Each row comes from the steps of one walk. Every step used is in the known rows, and no mark comes twice. Write the walk behind each row, first mark first.
Known rows:
bubel gavo taki buza pekuz vuvo gesog: [-0.98 -0.35 -0.18 -0.04 -0.56 -1.68 -1.21 -2.50  1.54  0.70  2.75  1.10
 -2.11  4.80  1.16  1.94  0.96 -1.60  1.54  2.40  2.24  2.04  0.16 -0.12]
taki gavo: [-0.51 -2.47 -1.05 -0.69 -0.53 -0.86 -0.98  0.69  0.09  0.57  1.73  3.67
  0.47  0.95  2.90  0.03 -0.03  0.27  3.74 -0.08 -2.45  2.00 -3.48 -1.14]
sinif pekuz bubel: [-0.16 -2.59  0.28 -0.67 -1.33  5.20 -1.27  0.88 -2.60  7.08  0.93  1.97
  0.75 -3.32  4.75  0.36 -1.35 -1.03  2.51 -0.02 -5.25  3.32  1.89 -2.13]
sinif buza: [-0.13 -1.02 -1.31 -1.44 -1.18  2.41  0.68 -1.76  0.48 -0.50  1.42  2.58
  2.00  1.27  1.77  0.18 -0.86 -0.38  5.61 -0.16 -3.66  1.76 -1.63 -0.21]
pekuz bubel gavo taki: [-0.60 -0.41  0.26 -0.26  0.50  7.50 -4.10  2.32 -2.63  4.06  1.97  0.90
 -0.79 -2.62  3.01 -0.91  0.54 -0.79  1.01  1.91 -2.69  2.13  2.69 -0.39]
buza taki: [-1.34 -0.45 -0.52 -1.61  1.10 -1.79 -2.96 -0.29 -1.16  3.86  2.86  0.29
  0.98  0.58  2.10 -0.32 -0.15 -1.51  0.76 -0.32 -4.60  2.07  0.51 -0.51]
bubel gavo buza pekuz vuvo gesog: [-0.28  0.39 -0.37  0.51 -0.90 -2.27  2.17 -2.08  1.30  0.55  1.67  0.90
 -0.83  1.66  1.30  3.23 -2.61 -1.39  2.81  1.77  4.15  1.58 -0.19 -0.11]
pekuz vuvo gesog: [-0.87 -0.89 -0.50  0.04 -0.63 -1.58  4.23 -2.83  1.52  0.48  2.22  1.10
 -1.33  1.32  1.90  3.30 -1.67 -1.23  3.09  1.53 -1.07  2.18  1.11 -0.96]
sinif pekuz bubel gavo: [-0.27 -1.89  0.00  0.26 -1.93  5.96 -3.03  1.97 -3.22  7.49  0.64  1.43
 -0.68 -5.37  3.46  0.20 -1.60 -1.16  2.49  1.79 -1.47  2.35  2.33 -0.20]
gavo buza: [ 0.06 -0.93 -0.29 -0.72 -0.65  4.79  2.10  0.97 -0.07 -0.05  2.22  2.73
  2.34 -1.74  2.29  0.69 -4.99 -0.62  3.00 -0.77 -0.38  1.14 -1.86 -1.05]
vuvo pekuz buza taki: [-0.39 -0.78 -1.22 -0.74  0.38 -0.64 -1.30 -2.34 -0.50  4.33  3.39 -1.49
  1.17  1.78  0.74  0.00 -0.39 -1.34  0.83  0.49 -3.63  2.78 -0.05 -1.90]
buza pekuz vuvo: [-0.45 -0.69 -0.40  0.25 -1.23 -1.86  0.94 -1.20 -0.04 -0.67  2.98  0.08
 -0.05  0.09  2.14  1.37  1.19 -1.25  0.21  1.19 -2.02  1.99 -0.65 -0.24]
sinif pekuz buza bubel gavo: [ 0.43 -1.45  0.16 -0.23 -0.94  4.12  0.75  1.89 -0.09  3.38  0.10  0.54
  0.90 -2.28  2.14 -0.06 -2.43 -0.86  1.01  3.05 -0.92  1.78 -0.74 -0.08]
buza bubel gavo: [-0.39 -0.28  0.41 -0.03 -0.42  3.11  0.07  0.98 -0.05  2.45 -0.07  0.98
  0.67 -1.74  1.74 -0.26 -2.86 -0.65  1.59  2.54  0.13  0.65 -0.39  0.91]
pekuz buza taki: [-0.39 -1.35 -1.29 -1.09  0.27 -0.40 -2.17  0.48 -0.53  3.87  3.18 -1.57
  1.40 -0.85  1.39 -0.41  0.75 -1.45  0.28  0.55 -4.23  3.00 -0.53 -1.45]
pekuz bubel gavo buza taki: [-0.91 -0.20 -0.26 -0.71  0.10  2.66 -3.02  3.03 -2.39  4.29  2.50  0.80
  1.25 -3.07  1.46  0.52 -3.28 -1.33  2.09  0.16  0.49  1.49  1.21 -0.37]
buza bubel gavo taki: [-0.69  0.38  0.81 -1.17  1.92  5.20 -1.69  1.88 -0.79  1.09  1.34  1.71
  0.23  0.76  2.63 -1.20 -0.84 -0.64  0.30  2.37 -2.59  1.17  0.95  0.21]
gavo buza pekuz: [ 0.48  0.33 -0.25 -0.45 -0.56  0.45 -1.84 -1.12  0.32  1.48  1.30  1.18
  2.75  1.31  2.46 -0.15 -2.36 -0.97  1.31 -0.87  1.92  1.59 -3.64 -0.56]
vuvo pekuz bubel: [-0.29 -1.08 -0.14  0.68 -1.40  5.12 -0.16 -3.15 -1.59  6.27  1.27  0.42
  0.64 -0.68  2.41  0.62 -2.39 -0.45  3.23  0.05 -2.52  2.57  1.52 -2.28]
pekuz buza bubel gavo taki: [-0.04 -0.16  0.32 -0.82  1.28  5.94 -1.04  2.26 -0.36  1.09  1.47  0.50
  0.54 -0.05  2.19 -1.21 -0.36 -0.63  0.07  2.87 -2.42  1.77  0.51 -0.39]
bubel gavo taki buza pekuz vuvo: [-1.10 -1.24 -0.20  0.04 -1.36  0.43 -2.54  0.13 -0.21 -0.95  4.19  1.07
 -1.36  2.06  1.10  0.33  2.88 -1.46 -0.35  2.32 -0.42  1.79 -0.49  0.43]
taki bubel gavo: [-1.09 -1.15 -1.64  0.47 -0.81  3.54 -2.97 -0.90 -0.67  2.15  2.02  2.85
 -1.05 -3.27  2.09  0.47 -1.60 -0.60  1.87  1.57  0.12  1.58 -0.80  1.33]
sinif bubel gavo taki: [-0.65  1.16 -0.26 -0.64 -0.18  6.11 -1.94  1.50 -1.91  0.13  2.41  1.59
 -0.01  0.45  3.40 -2.22  0.37 -0.74  2.23  1.58 -1.22  1.82  0.86  0.23]
pekuz bubel gavo: [-0.36 -1.34 -0.30  1.07 -2.25  5.93 -3.19  1.47 -2.42  6.26  0.62  0.06
 -0.60 -5.55  2.14  0.02 -1.28 -0.82  2.49  1.87  0.24  1.88  1.69  0.18]
taki buza bubel: [-0.84 -1.96  0.71 -1.29 -0.50  2.58  0.73 -0.78  2.24  0.45  1.20  2.58
  2.00  3.63  1.40 -1.10 -1.88 -0.60  1.40  1.05 -2.34  1.21 -3.05 -0.67]

Which walk is each row?
[-1.70 -0.60 -1.66 -0.22  0.28  0.89 -4.79 -0.32 -1.29  3.19  2.76  2.27
 -0.95 -2.44  1.82  0.29 -1.10 -1.05  1.17  1.35 -0.50  1.72 -0.08  1.41] | buza taki bubel gavo
[ 0.05 -0.20  0.88 -1.17  0.55  3.68  4.56  1.26  1.43 -1.08  0.39  2.52
  3.70  0.39  2.29  0.44 -6.07 -0.24  2.32  0.33 -0.61  0.65 -2.51 -1.01] | gavo buza bubel
[ 0.00 -0.65 -0.36  0.03 -1.22  5.60  0.47  2.01 -0.87  0.94  1.93  2.48
  1.07 -3.68  1.65  0.65 -5.13 -0.76  3.09  0.65  2.58  0.62 -1.05  0.25] | bubel gavo buza
[-0.81 -1.45  0.37 -0.20 -1.45  3.68 -1.66  0.72  0.64  2.03  0.85  1.91
  0.26  0.43  0.77 -0.84 -2.02 -0.84  1.50  2.53  1.00  0.64 -1.62  0.94] | taki buza bubel gavo
[-1.28 -1.95  0.04 -0.35 -1.09  7.45 -5.39 -0.86 -1.04  3.58  3.72  2.53
 -1.25  3.02  0.96 -1.46  0.66 -0.94  1.64  1.50 -1.10  1.90  0.59 -0.78] | vuvo pekuz bubel gavo taki buza
[-0.38  0.27  0.26 -0.17  0.48  5.52 -5.80  1.52 -2.39  4.67  1.61  0.36
 -0.39 -0.81  3.05 -1.39  1.37 -0.96  0.34  1.66 -1.20  2.29  1.67 -0.21] | buza pekuz bubel gavo taki
[-1.36 -2.40 -0.08 -1.68 -0.29  5.55 -4.04 -0.37  0.37  0.58  4.10  3.19
 -0.16  4.00  1.82 -1.84  1.84 -1.07  0.84  0.41 -3.88  2.06 -1.33 -0.92] | gavo taki buza
[-0.20  0.33 -0.14 -0.66  0.17  5.52 -5.51  1.23 -2.06  3.26  1.35  0.87
  0.14  0.31  2.62 -1.19  1.46 -0.71  2.22  1.50 -1.39  2.19  1.19  0.01] | sinif buza pekuz bubel gavo taki
[-0.37 -1.35 -0.23  1.05 -2.88  4.16 -6.72  0.23 -1.56  6.63  0.91 -0.02
 -0.40 -2.23  1.43 -0.98  0.73 -1.12  1.57  1.70  2.62  2.04 -0.52  0.41] | taki buza pekuz bubel gavo
[-1.65 -0.71 -1.74 -1.44  1.58  0.63 -1.83 -0.73 -0.11  0.10  3.93  3.88
  1.51 -0.19  2.42  1.03 -3.08 -0.75  1.65 -1.09 -2.00  2.01 -1.84 -0.39] | gavo buza taki bubel
[-1.01 -1.37  1.07 -1.95  0.98  4.25 -0.39  0.23  1.78 -0.54  1.87  2.97
  1.75  5.04  1.87 -1.71 -0.81 -0.57  0.52  1.17 -3.62  1.35 -2.05 -0.93] | gavo taki buza bubel
[-0.20 -0.21 -0.30  0.67 -1.60  0.22  1.54  0.96 -0.45 -1.72  2.98  0.83
  0.14 -1.56  1.45  1.95 -1.35 -1.20  0.99  1.48  1.86  1.17 -0.80  0.32] | bubel gavo buza pekuz vuvo
[-1.01  0.09 -0.45 -1.11  0.52  0.94 -2.32  2.40 -1.67  2.59  2.95  1.24
  1.25 -1.69  1.24  0.22 -3.33 -1.40  1.75  0.17  0.35  1.03  0.17  0.21] | bubel gavo buza taki
[ 0.09 -0.45 -0.17  0.83 -1.77  7.49  0.50  0.99 -1.84  3.30  1.58  1.94
  1.05 -3.58  1.41  1.02 -6.01 -0.48  3.87  0.64  3.16  1.04  0.35 -0.77] | vuvo pekuz bubel gavo buza
[-0.48 -1.42 -0.40 -0.56 -1.75 -0.54 -5.59 -2.97  1.13  2.88  2.22  1.21
  1.15  4.54  1.52 -1.64  1.84 -1.38  0.32 -0.20  0.32  2.10 -4.23 -0.17] | taki buza pekuz
[-1.08 -0.15 -0.39  0.21 -2.36  1.09 -1.46  0.11 -0.29 -2.58  4.06  1.15
 -0.70  3.03  1.67 -0.72  2.91 -1.31  0.84  2.04  0.73  1.87 -1.09  0.37] | sinif bubel gavo taki buza pekuz vuvo
[-2.01 -0.98 -1.83 -1.25  1.59 -0.97 -3.30 -2.01 -0.25  1.77  3.65  3.09
  0.53  0.24  2.67  0.41 -0.65 -0.89  0.98 -0.54 -4.20  2.53 -1.16 -0.11] | buza taki bubel
[ 0.09  0.71 -0.64  0.25 -2.57  6.26  1.99  2.36 -1.00 -1.05  1.73  2.49
  1.94 -2.70  2.32 -0.49 -5.11 -0.56  4.67  0.41  4.13  0.83 -1.72  0.20] | sinif bubel gavo buza
[-0.80 -2.42 -0.04 -0.81 -0.97  1.05  3.58  0.84 -1.30 -0.05  3.53  2.76
 -0.79 -1.72  3.68  2.24 -0.47 -1.44  1.36  1.26 -6.20  2.32  1.65 -1.05] | sinif pekuz vuvo
[ 0.07  0.48 -0.96  0.16 -0.73  1.31 -3.49 -0.95  0.08  1.29  1.45  2.21
  1.55 -0.19  2.10  0.11 -2.64 -0.84  1.28 -0.04  4.26  1.35 -3.75  0.72] | taki bubel gavo buza pekuz
[-0.66  0.20 -1.05  0.59 -0.57 -2.18  1.70 -2.77  1.72 -0.45  2.26  1.97
 -1.01  1.72  1.49  3.64 -2.81 -1.12  2.68  1.59  4.25  1.82 -0.84  0.07] | taki bubel gavo buza pekuz vuvo gesog
[-0.82 -0.67  0.04 -1.29  0.32  2.43 -3.08  3.63 -2.95  5.30  2.53  1.84
  1.18 -2.74  2.47  0.47 -3.44 -1.60  2.10  0.06 -0.77  1.80  1.66 -0.64] | sinif pekuz bubel gavo buza taki
[ 0.37 -1.00 -0.15  0.42 -1.13  3.93  0.93  1.48  0.46  2.47  0.14 -0.62
  0.97 -2.65  1.15 -0.29 -2.24 -0.60  1.13  3.18  0.25  1.43 -1.15  0.17] | pekuz buza bubel gavo
[-0.95 -0.20 -0.39 -1.74  1.09  0.14 -1.13  1.48 -0.97  1.84  3.24  1.55
  2.19 -0.20  1.77  0.28 -3.12 -1.35  1.71 -1.02 -1.83  1.44 -0.46 -0.85] | gavo buza taki
[-0.70 -0.12 -0.01 -0.81  1.04  5.60 -3.50  1.43 -1.71  2.05  2.56  1.65
 -0.84 -0.68  2.72 -1.04  0.35 -0.91  0.66  1.84 -2.75  1.61  1.55  0.25] | bubel gavo taki
[ 0.92 -3.16 -0.92 -0.82 -1.50  3.83  0.90  0.25 -0.43  3.77  2.13  0.54
  1.08 -1.94  3.36  0.11 -0.39 -1.22  1.19  0.97 -5.10  3.57 -1.08 -2.23] | sinif pekuz buza
[-1.34 -0.86 -1.35 -1.29  2.07  4.32 -2.26 -1.71  0.03 -0.53  3.67  4.20
 -0.01  0.81  3.72 -0.08 -0.10 -0.34  0.84  0.00 -4.87  2.61 -0.88 -0.55] | gavo taki bubel
[ 0.43  0.67 -0.31  0.14 -1.08  1.23 -3.29 -0.05 -0.31  2.22  1.01  1.07
  1.79 -0.27  1.91 -0.26 -2.47 -1.08  1.32  0.13  4.18  1.08 -3.07  0.46] | bubel gavo buza pekuz
[-1.06 -0.34 -1.18 -2.33  0.60 -1.77 -2.31 -0.68 -0.60  1.55  2.62  1.35
  1.94  2.47  1.39 -0.10  0.11 -1.13  3.72 -0.57 -4.73  2.00 -0.32 -0.15] | sinif buza taki
[-1.30 -2.12 -0.20 -1.13 -0.74  6.18 -5.39  0.63 -0.27  1.42  3.86  2.88
 -1.10  2.37  1.22 -1.93  1.47 -1.13  0.94  1.55 -1.63  1.61 -0.69  0.13] | bubel gavo taki buza
[ 0.18 -0.76 -0.06  0.49 -1.52  2.35 -4.04 -1.12 -1.34  6.46  0.25 -0.76
  1.47 -1.43  3.16 -0.60  0.49 -0.88  1.35 -0.13 -0.98  2.93 -0.60 -1.39] | buza pekuz bubel
[-0.32 -0.44 -0.68 -0.03 -0.49 -4.38  2.74 -1.93  2.11 -1.13  1.88  2.13
 -0.13  3.83  1.86  3.38 -1.94 -0.76  3.75  0.78  2.83  2.01 -2.16 -1.24] | taki gavo buza pekuz vuvo gesog
[-0.65 -0.65 -0.12 -0.73 -0.70  1.63 -7.78 -1.40  0.18  2.67  2.59  1.31
  0.03  4.77  1.68 -2.26  2.72 -1.38 -0.48  0.95  0.75  1.92 -2.76  0.37] | bubel gavo taki buza pekuz
